In the rows, 128 means zero.
Known rows, with every way that one mark hangs from another:
M{G H U{E K L{A N}}}: [144  19 118 172 137 167 107  97 110  94 153 161 145 114 178  74 122 147
 158 133 132 169  97 177  82 141 186 176 180 123 171 145 131 130 159 124
 190  33 118 122 137 115 125  89 117 114 170 124  83 116 190   4 116  79
 181 119 122 119 187 123  56  99]
T{J{N}}: [117 135 111 173  91 124 145 135 123 126 109 106 136 107 109 153 137 177
 122 162 101 136 111 128 129 143 156 132 120 153 134 146 142  91 113 114
 131 131 130 109 137 104 133 130 138 123 124 147 103 124 115 124  99 131
 151 138 149 127 169 195 122 135]
M{H U}: [115  77 108 137 122 162 129 146 115 135 108 146 140  98 186 148 117 133
 157 144 128 118 113 133 158 118 178 171 148 172 128 125 160 119 185 157
 134 111 170 103 111 130 124 123 115 138 121 154 107 125 141  76 117 110
 145 137 111 111 147 147 109 105]
K{A{E{U{L{N}}} M{G}}}: [155  89 135 180 128 111 105 141 146 118 170 182 169 112  97  92 108 124
 171 146 150 107  59 112 104 132 149 151 136 148 106 146 125 125 121  94
 133  33 134 106 194 135 150 109 129 124 170 115 117 124 143 107 154 100
 153  77 116 155 182 148  86 128]
K{A{E M{G H U{L}}}}: [135  59 104 169 143 124 105 117 148 112 141 208 147 100 146 129 115 119
 175 160 167  86  56  97 102 124 170 205 122 166 113 142 154 146 191 131
 134  64 139  86 174 146 124 113 111 131 166 125  90 118 149  86 179 106
 174  96  98 141 179 148  55 119]
E{U}: [143 119 126 148 112 144 126 157 118 149 136 112 141 105 164 136 115 127
 143 120 127 121 118 131 163 139 152 112 152 155 101 139 128 116 126 144
 136  96 162 120 126 114 140 124 125 140 112 143 122 130 137 111 120 114
 137 125 124 109 132 157 131 122]
M{H U{K L}}: [162  52 126 140 127 165 111 110 128 113 142 166 125  89 201 123 111 137
 138 128 114 108 114 138 134 129 159 194 170 141 135 155 152 138 179 169
 143  82 136 101 129 144 134 102 116 130 121 133  84 129 137  64 122  94
 164 151 125 109 168 133  77  87]
U{K}: [152 105 132 137 106 137 117 110 115 133 143 127 140 101 142 135 132 155
 116 113 125 115 131 133 152 140 143 135 158 135 141 157 123 123 127 156
 164 112 126 102 122 115 128 125 124 130 105 123 102 149 138 112 102 116
 144 157 125 104 164 162 117 114]
A{E{U} M}: [143 131 141 153 115 122 125 145 144 159 141 140 151  91 137 125 117 114
 155 124 158  95  97 120 135 126 128 117 131 152  93 145 116 118 131 121
 128  91 158 107 150 108 124 126 123 146 125 110 126 138 131 140 151 124
 135 114 111 127 142 163 108 130]
W{Y}: [125  99 109 128 109 154 123 121 120 149 119 105 113 101 135 168 154 160
 127 124 137  96 126 119 162 137 145 128 129 140 132 151 118 124 128 162
 144 122 132 102 112 103 124 116 137 139 126 131 126 124 143  94 106 133
 128 154  97 123 139 152 138 125]
J{N}: [108 113 121 155 109 155 130 132 116 129 123 121 154 127 122 144 133 173
 121 156 109 146 108 129 129 140 151 136 111 141 138 152 136 101 117 139
 146 107 137 107 125 114 135 118 138 134 110 126 114 122 127 124  99 143
 156 128 136 114 160 162 120 127]
T{J{G}}: [131 145 108 173  91 123 145 135 124 151 111  96 125 104 152 154 130 166
 132 160 117 101 130 116 169 136 154 117 145 151 155 128 143  89 118  86
 130 134 144 123 142  91 127 139 117  96 120 137 109 138 129 122 119 128
 135 130 159 119 161 182 118 139]
L{A{K} N}: [112  77 136 171 122 171 146 130 112 147 135 133 158 115 100  80 109 160
 164 165 138 131 108 161 138 131 155 125 142 143 147 138 116  91 126 108
 150 111 154 128 145  88 138 102 118 153 123 104 129 148 151  79  89  97
 144 155 130 134 152 174 130 112]
A{E K M{G}}: [130  97 137 143 117 130 122 117 143 167 134 176 181 110  97 112 132 155
 170 148 177  91  78 120 127 125 122 112 115 147 117 151 123 125 147 126
 139 114 115 100 145  93 117 116 102 152 144  53  82 173 145 116 140 103
 147 131 103 119 170 186  88 107]
T{J{G N}}: [114 144 115 183  80 132 147 148 116 139 114  98 131 122 134 157 131 196
 125 170  97 132 119 132 145 145 159 123 118 139 159 132 142  78 100  87
 131 128 148 115 148  90 137 127 127  89 126 133 111 124 107 129 101 144
 150 125 168 120 173 191 104 142]
A{E{U{L}} K M{G H}}: [168  75 135 143 116 140  92 137 166 166 158 194 158 110 145 106  99 124
 191 151 178  92  87 143 115 123 138 136 134 149  86 157 130 128 169 120
 117  69 137 121 161 130 135  96  96 147 145  75  69 161 138  86 154  80
 166 112 107 125 161 183  49  89]
K{A{E}}: [114 113 105 178 129 115 127 111 130 117 136 131 129 105  99 139 139 136
 136 150 148  94  99 105 122 101 149 160 105 185 136 147 119 111 127 123
 156  90 134 100 157 117 122 128 142 135 129 151 112 122 145 112 151 132
 145 112 117 138 154 191 119 138]
L{A{M} N U{E K}}: [135  79 144 152 100 163 123 128 127 138 166 150 161  98 128  61 119 126
 119 114 132 151  98 179 117 153 174 117 191  94 175 129  87 120 100 105
 194  63 143  86 163  68 116 115 131 140 138  76 164 104 174 122 132 104
 169 151 114 125 159 123 116 146]
K{A{E{U{L}}}}: [151 107 116 185 136 124 115 120 143 105 163 133 106 110 133 110 115 111
 142 142 140  90  93 107 119 107 142 158 121 181 101 165 115 123 114 117
 137  52 140 122 178 135 135 110 142 133 132 157 105 113 137  93 165 118
 150  92 130 138 142 178 104 130]
E{U{K L}}: [188 101 146 147 118 146 101 120 129 122 170 134 119 102 171 105 106 129
 124  99 116 114 125 136 142 146 136 131 177 127 107 173 119 135 118 156
 147  68 129 121 139 129 145 105 124 132 110 128 102 142 136  94 117  95
 155 139 130 103 151 141 103 103]
U{E K L{A{M} N}}: [165  82 141 176 114 162 117  70 144 115 168 156 149  94 128  60 129 135
 123 129 130 135  95 146  85 146 122 134 179  86 168 163 106 117 106 110
 179  62 103 120 169  97 116  98 145 140 132  84 132 115 170 100 122 111
 171 139 121 132 177 109 103 129]
M{G U}: [118  82 121 150 138 151 132 137  92 133 116 137 158 120 168 132 124 149
 154 130 132 127  90 118 160 144 169 146 140 150 122 135 148 132 177 159
 146  98 139 101 109 107 131 125 101 132 148 133  93 140 157  67 117 115
 145 123 115 107 164 133 111 108]
B{K}: [126 111 129 146 102 154 132 120 109 135 103 140 147  98 140 133 143 159
 137 144 113 106 112 119 138 143 156 140 152 138 149 166 128 114 131 145
 131 113 153 123 132 112 148 120 118 159 108 122  95 153 146 111 123 106
 153 159 111 124 143 162 128 113]
Y{G}: [136 101 124 141 116 130 143 103 114 133 121 119 155 108 155 172 120 161
 139 138 129 118 111 115 161 147 135 139 136 144 134 149 129 110 147 132
 170 116 128 121 121 110 116 128 147 113  97 132 102 146 157 117 128 140
 125 126 109 118 135 132 158 123]
A{E K M}: [122 115 137 148 112 141 136 114 155 166 134 165 164 100 101 109 132 146
 159 148 164  75  89 118 137 110 105 117 116 152 117 152 124 114 145 129
 129 124 130  97 151  90 111 117 114 162 115  68 104 157 130 136 143 119
 133 142 111 123 155 192 103 117]
M{G H U}: [121  57 106 136 128 150 116 146 100 140 110 157 160 111 184 156 118 144
 172 144 142 130 100 133 153 137 196 166 145 162 125 118 160 128 192 158
 144  96 158 104 106 130 134 126 103 125 145 141  84 136 156  66 118 101
 156 123 104 107 165 144  88 101]

Rows:
[148 121 127 166 112 103 115 104 159 126 160 170 140  91  96 124 133 131
 131 120 154  79  94 109 119 127 132 154 133 143 131 155 112 130 122 132
 162 103 130  73 177 104 119 127 123 135 130 105 121 133 127 150 151 121
 155 138 109 131 177 187  97 143]
U{K{A{E M}}}
[144 102 146 141 116 147 138 128 132 145 139 165 147  87 165 117 121 136
 133 106 127 100  92 117 160 151 141 146 168 111 121 142 143 146 158 173
 141 123 150  78 129  93 128 127 100 151 115  97 119 134 127 129 126 112
 148 159 110 105 169 131 111 124]
A{M{U{K}}}
[139  54  78 158 112 133  98 127 125  99 143 169 117 126 179 129 141 132
 139 104 138 134 110 143 137 134 206 170 167 156 156 124 139 136 164 171
 188  72 139  79 133 106 129 121 103 126 161 147  73 106 164  49 155  85
 167 122 103 104 184 183  76 129]
M{G H U{E K{A}}}
[186  53 161 135 115 114  82 132 144 132 177 194 180  97 138 104 100 135
 180 128 145 120  94 159  84 136 157 160 170 126 119 155 127 131 148 108
 144  32 127 110 163 148 145  99 107 108 157  84  91 152 145  94 133  80
 165 106 109 135 195 148  39  86]
A{E{U{K L{N}}} M{G H}}
[171  67 141 170 122 149 102  75 134 113 172 165 166 107 123  69 133 145
 137 129 146 147  88 148  75 162 140 132 171  86 167 166 105 129 113 109
 186  51  88 122 164  98 123  98 132 125 162  75 108 127 188  85 120 103
 180 124 111 125 188 106  80 122]
U{E K L{A{M{G}} N}}
[152  48 132 137 129 129  91 141 128 152 168 180 168  98 129 111  94 125
 157 129 193 135  91 181  87 147 202 159 164 128 137 128  80 141 152 105
 189  66 157  85 147 102 117 109 101 118 156  77 122 142 177 108 150  95
 199 142  96 121 161 151  48 120]
L{A{E M{G H}} U{K}}
[148  76 119 133 102 117  99 151 158 133 168 193 144  89 122 130 106 109
 137 129 159  89  92 151 128 122 195 176 156 159 141 127 100 136 143 121
 168  75 166  55 172 121 122 125 119 127 137 108 133 115 134 145 177 101
 176 144 102 134 165 186  81 139]
L{U{K{A{E M{H}}}}}
[118 121 121 172 102 122 128 114 146 129 122 188 141  89  89 123 143 134
 150 152 146  70  82  92 111 131 148 166 131 150 138 168 118 118 126 125
 129 104 158  93 187 106 136 124 120 163 137 106 109 133 133 146 175 111
 166 138  98 149 155 191 107 143]
B{K{A{E M}}}
[133  39 125 161 116 154 117 123 121 129 145 181 169 103 158  87 118 139
 171 120 150 158  89 177  98 158 189 157 187 104 160 119 129 124 169 128
 187  70 150  97 141  84 120 108  99 128 170  98 111 115 180  66 124  84
 172 132  96 120 191 131  66 124]
L{A{M{G H U{E K}}} N}
[140  40 143 163 133 151 108 109 148 143 149 200 189 102  89  78 104 148
 200 190 180 113  73 154  69 122 147 165 127 141 137 156 120 111 162  79
 141  67 131 130 175 126 126  84 116 138 162  68  95 162 166  77 128  82
 175 122 108 153 182 160  50  91]
U{L{A{E K M{G H}} N}}
[107  57 157 161 129 153 134 160 123 167 156 181 196 117  77  56  99 142
 179 165 171 126  59 175 110 132 175 125 137 134 138 126  85 119 136  76
 159  75 152  98 171  75 122 102 100 142 173  48 135 149 170  98 140  89
 165 133 110 143 165 161  89 117]
L{A{E K M{G}} N U}
[144  51 132 134  92 164 111 140 138 143 164 169 166  92 148  85 110 120
 137 128 138 154 107 198 108 149 201 139 196 108 180 115  97 113 128 106
 191  60 161  90 152  91 117 109 125 133 144  89 156  97 175 115 135  86
 187 147 106 127 157 134  93 137]
L{A{M{H}} N U{E K}}
[128  80 158 179 129 138 130 159 130 166 162 166 185 121  88  62 101 140
 198 144 179 122  75 164 110 143 149 107 138 135 101 135  98 107 130  84
 146  78 161 122 171  78 135 100  96 148 164  73 116 160 156  92 127  84
 149 121 110 140 165 179  83 117]
L{A{E{U} K M{G}} N}
[156  90 157 174 120 177 138 141 149 157 166 164 164 106 119  49  83 121
 166 157 140 114  79 147 137 152 132 122 158 117 100 153 113 108 121  99
 123  83 164 129 178 102 145  91 113 170 125  91 144 137 133 105 113  89
 157 138 127 139 147 139 108 112]
E{U{L{A{K M} N}}}
[130 123 110 177 126 113 123 148 132 124 149 125 116 114 121 125 118 115
 147 129 146  98 106 120 139 112 157 141 125 187 103 144 113 111 119 121
 146  78 162 108 162 114 132 126 133 137 136 161 118 117 138 107 156 114
 138 101 119 132 138 204 114 141]
K{A{E{U}}}
[133  33 127 144 135 163 110 132 103 114 122 173 173 106 170 120 112 154
 180 165 112 134  77 132 123 128 184 186 151 157 143 134 171 123 186 129
 129  57 136 112 129 154 146 102 120 111 155 134  89 132 157  42 108  87
 156 108 122 130 189 112  80  79]
M{G H U{L{N}}}
[155  94 146 158 118 155 117 143 123 124 146 131 151 105 148 102 107 134
 151 142  96 128 103 131 140 134 146 134 158 144 120 155 137 106 122 115
 122  53 146 132 152 141 155 103 142 126 121 138 126 128 142  87 107 106
 137 110 139 134 154 127 121 103]
E{U{L{N}}}
[ 90  82 153 188 150 148 162 127 114 135 129 152 175  85 116  79 111 132
 173 162 146 120  61 134 105 126 148 164 137 140 134 132 123 117 155  95
 142  86 160 105 160  88 119 111 122 139 154 104 151 122 155 100 129 124
 142 125 113 152 165 130 100 132]
L{A{E M{U}} N}
[145  72 160 144 113 160 126 152 118 152 163 159 178  88 115  76  95 132
 136 127 136 142  88 174 130 166 182 139 190  98 156 124  88 126 117 103
 173  83 166  85 154  86 138 113 118 134 134  83 177 123 153 141 112 102
 172 163 121 130 158 119 113 134]
L{A{M} N U{K}}
[108  40 115 163 115 177 137 137 130 151 131 189 180 120 148  76 114 135
 189 153 160 141  73 172 126 138 185 138 157 128 149 115 140 115 178 124
 157  88 161 109 145  77 118 105  93 157 173  84 105 123 172  51 130  79
 166 130  95 122 173 152  79 118]
L{A{K M{G H U{E}}} N}
[142  88 120 126  90 157 111 122 121 124 153 127 127 113 172 104 140 135
  98  95 118 135 122 165 150 128 172 111 175 127 168 136  98 130 110 151
 191  75 123  85 128  86 115 119 129 130 120 104 114 110 163  95 144 105
 162 145 123  97 154 155 126 133]
L{U{E K}}
[103 101 148 159 127 157 156 127 143 162 126 173 154  99 136  99 121 139
 167 145 154  75  72 114 151 106 120 137 122 146 111 146 136 126 168 145
 120 124 146  88 147  77 114 113  96 165 128  72  99 145 121 104 145 115
 131 145 114 123 163 178  98 115]
A{E K M{U}}
[142  64 122 132 116 148 119 139 115 133 130 155 131  95 189 138 117 141
 148 121 121 119 121 147 152 131 179 174 171 150 135 132 150 127 178 169
 151 108 160  89 110 124 129 118 106 130 116 136  99 136 137  76 117  97
 156 157 116 103 167 160  92 102]
M{H U{K}}
